Each row was made from one small tree. The marks that hang from a mark follow it in brackets, in the order of their numbers. Every link used is in the known rows. Write each row's tree.
In the rows, 128 means zero.
Known rows:
K_838{K_701}: [141 124 114 112 120 136 152 134 143 128 130 155 142 118 132 143 112 142
 127 116 146 126]
K_482{K_662{K_727} K_773}: [118 165 143  96 152 136 114  92 136 112 166 103 131 135 107 117  78 142
 138 122 109  95]
K_528{K_838{K_662 K_963}}: [123 149 140  85 135 123 193 147 131  86 155 124 143 148  97 169 152 184
 152 104 131 229]
K_838{K_662 K_701 K_963}: [139 137 114  89 124 121 191 141 147  94 146 154 164 138 112 181 139 175
 147 107 142 184]
K_727{K_701}: [135 146 109 146 120 122 132 129 127 130 140 145 131 114 154 140 109  92
 118 127 133 105]
K_701{K_727{K_903}}: [125 152 131 167 120 135 140 177 122 104 106 145 147 132 158 128 135  91
 164 131 128 115]
K_847{K_701{K_727}}: [129 142 125 152 100 134 134 113 126 145 114 166 140 128 145 122 134 105
 150 128 144 124]
K_701{K_727 K_847}: [129 154 122 165 107 123 157 128 132 126 107 154 152 141 151 149 132 116
 160 122 144 120]
K_773{K_482}: [125 129 143 111 131 114 110 123 113 136 107 129 111 143 111 119 131 124
 117 132 143 125]
K_847{K_701{K_727{K_662}}}: [132 137 122 140 120 143 128 145 127 137 120 151 134 133 155 142 146  80
 151 133 132 136]
K_773{K_482{K_662{K_727{K_701} K_838{K_963}}}}: [119 185 136 106 137 119 147 116 110  72 183 119 121 129 103 159  80 122
 106  93 120 124]
K_773{K_482{K_662}}: [108 140 153  99 139 111  95 102 101 125 127 122 115 149  98 122 125 131
 106 123 142 102]
K_528{K_838{K_963}}: [135 140 121 106 123 132 174 147 143  92 147 119 134 138 103 147 140 174
 137 106 126 208]
K_528{K_838{K_662{K_727} K_701{K_847} K_963}}: [138 169 116  70 117 135 235 152 158  75 163 155 185 144 112 192 108 204
 175  75 163 227]
K_963{K_838{K_662 K_701{K_727{K_903} K_847}}}: [112 164 130 159 129 134 213 169 149  95 106 195 195 138 183 190 129 123
 200 102 156 159]
K_963{K_838{K_662{K_727{K_903}} K_701{K_847}}}: [112 164 126 124 139 144 205 169 157  86 134 173 200 131 169 178  96 143
 190  92 154 163]
K_773{K_482{K_662{K_838{K_701 K_963}}}}: [121 148 133  89 134 122 166 111 131  90 158 134 126 143  80 165 113 171
 103  94 136 162]
K_528{K_838{K_662{K_727{K_903}}}}: [111 166 159  91 146 144 174 186 117  79 153 123 154 135 128 141 112 141
 174 102 137 188]
K_963{K_838{K_701}}: [131 121 126 122 139 141 167 134 147 119 128 167 144 109 147 157 107 146
 139 107 136 133]
K_727{K_662 K_903}: [122 131 114 137 147 143 124 196 141 103 125 110 140 138 157 138 145  84
 141 137 114 150]
K_482{K_662{K_838} K_773}: [102 159 149 121 159 136 140  73 142 123 172  96 109 137 100 132  99 142
 118 123  96 137]
K_903{K_727{K_701}}: [148 155 121 158 124 119 140 139 109 123 148 140 136  93 150 147 108  67
 118 130 119  83]
K_482{K_662 K_773}: [112 152 135 114 148 126 114  79 144 130 151 107 125 144 107 120 109 140
 125 133 112 111]
K_482{K_662{K_727{K_903} K_838}}: [ 98 170 150 128 149 150 141 148 118  74 174 103 140 123 126 131  85 119
 135  99 109 126]
K_528{K_838{K_662{K_727{K_701 K_903}}}}: [117 184 141 108 138 139 178 186 115  80 165 141 157 120 155 153  93 105
 163 101 142 165]
K_662{K_727 K_838{K_963}}: [131 154 131 118 132 142 176 142 137  75 171 107 130 121 108 153 101 157
 139 100 101 173]

Which tree is each row?
[127 194  85 175 109 139 199 166 166  67 167 130 175 128 163 167  90 105
 150  97 121 176]
K_662{K_727{K_701{K_847} K_903} K_838{K_963}}
[136 143 109 109 111 141 194 133 161 126 134 160 158 133 132 158 112 168
 142  95 170 186]
K_528{K_838{K_701{K_847}}}
[143 145 118 137 140 145 199 158 146 112 157 131 146 110 142 194 116  97
 132 108 120 159]
K_903{K_727{K_662{K_838{K_701{K_847}}}}}
[131 152  77 145 127 151 212 191 192  75 148 129 172 147 151 194 136 127
 148 102 124 226]
K_727{K_662{K_838{K_701{K_847} K_963}} K_903}
[125 163  78 172 125 133 144 183 159 112 130 135 165 140 194 162 129  49
 139 129 135 143]
K_727{K_662 K_701{K_847} K_903}
[134 170  89 140 110 152 219 171 182  65 157 140 185 132 141 170  93 156
 160  86 135 197]
K_662{K_727{K_903} K_838{K_701{K_847} K_963}}
[137 154 100 140 141 134 174 162 146  86 176 113 121 121 143 188 126  91
 116 115  96 180]
K_727{K_662{K_838{K_963}} K_701}
[127 189 120 106 130 134 199 195 133  53 173 135 170 130 142 169 108 129
 168  95 132 199]
K_528{K_838{K_662{K_727{K_701 K_903}} K_963}}
[152 150  98 136 132 140 220 166 162  85 166 125 159 120 129 210 130 122
 137 102 111 194]
K_903{K_727{K_662{K_838{K_701{K_847} K_963}}}}
[123 158 109 173 126 139 152 196 145 102 104 136 163 153 179 159 149  70
 173 130 131 144]
K_701{K_727{K_662 K_903} K_847}
[105 187 121 157 139 130 185 163 142  88 143 163 188 126 192 175  93  92
 179 102 140 144]
K_963{K_838{K_662{K_727{K_701{K_847} K_903}}}}
[151 150 117 146 144 126 135 171 111 114 154 124 130  98 161 167 120  42
 120 135 106  96]
K_903{K_727{K_662 K_701}}
[115 170  93 180 135 144 171 176 159 104 151 124 148 132 187 174 120  52
 133 119 120 169]
K_727{K_662{K_838} K_701{K_847} K_903}
[124 146 112 161 119 150 130 181 136 120 110 149 152 138 174 133 150  59
 163 136 131 146]
K_847{K_701{K_727{K_662 K_903}}}
[125 194  89 146 111 120 191 171 155  68 153 145 199 146 163 178 114 111
 172 104 142 172]
K_838{K_662{K_727{K_701{K_847} K_903}} K_963}
[122 163 122 138 132 149 178 179 146  58 162 105 149 127 125 144 107 137
 151 104 100 183]
K_662{K_727{K_903} K_838{K_963}}
[132 148 118 153 127 131 151 160 134 119 113 139 145 146 161 169 145  90
 161 128 131 134]
K_701{K_727{K_662} K_847}
[145 144 139 110 117 145 187 158 125 111 129 172 136 115 133 156 111 148
 156 100 154 147]
K_528{K_838{K_701{K_727}}}
[150 147  93 138 124 147 178 224 156  67 122 152 168 137 159 179 145 104
 169 118 124 162]
K_838{K_701{K_727{K_662 K_903}} K_963}
[107 153 147 106 141 114 142 104 119  91 156 106 112 152  76 151 129 157
 104 106 117 164]
K_773{K_482{K_662{K_838{K_963}}}}
[146 174  94 170 132 126 200 160 148  88 175 115 148 115 151 207 127  71
 126 113  98 172]
K_903{K_727{K_662{K_838{K_963}} K_701{K_847}}}
[114 191 138 122 154 139 144  85 134 107 200 110 118 113 126 142  50 106
 120 110  99  97]
K_482{K_662{K_727{K_701} K_838} K_773}
[121 164 113 186 107 130 157 165 143 110  98 152 170 147 170 139 137  96
 173 125 143 131]
K_701{K_727{K_903} K_847}
[122 170 104 180 128 143 199 198 162  67 133 120 160 154 159 188 153  98
 171 113 106 205]
K_701{K_727{K_662{K_838{K_963}} K_903} K_847}
[126 151 107 167 137 152 190 202 163  94 104 176 180 132 199 188 127  89
 185 109 138 149]
K_963{K_838{K_701{K_727{K_662 K_903} K_847}}}
[119 129 146 102 151 132 185 133 136 114 136 171 153 119 141 178 119 155
 156 104 140 155]
K_963{K_838{K_662 K_701}}
[103 162 175  89 153 129 122 107  93  99 163 107 105 133  90 132  84 135
 112 101 125 112]
K_773{K_482{K_662{K_727 K_838}}}
[137 148  90 136 108 136 216 123 180  99 152 146 161 136 121 183 120 172
 134  94 137 203]
K_662{K_838{K_701{K_847} K_963}}
[133 157 118 121 120 150 197 127 154 109 158 148 154 117 135 164  75 149
 142  89 145 151]
K_662{K_727 K_838{K_701{K_847}}}
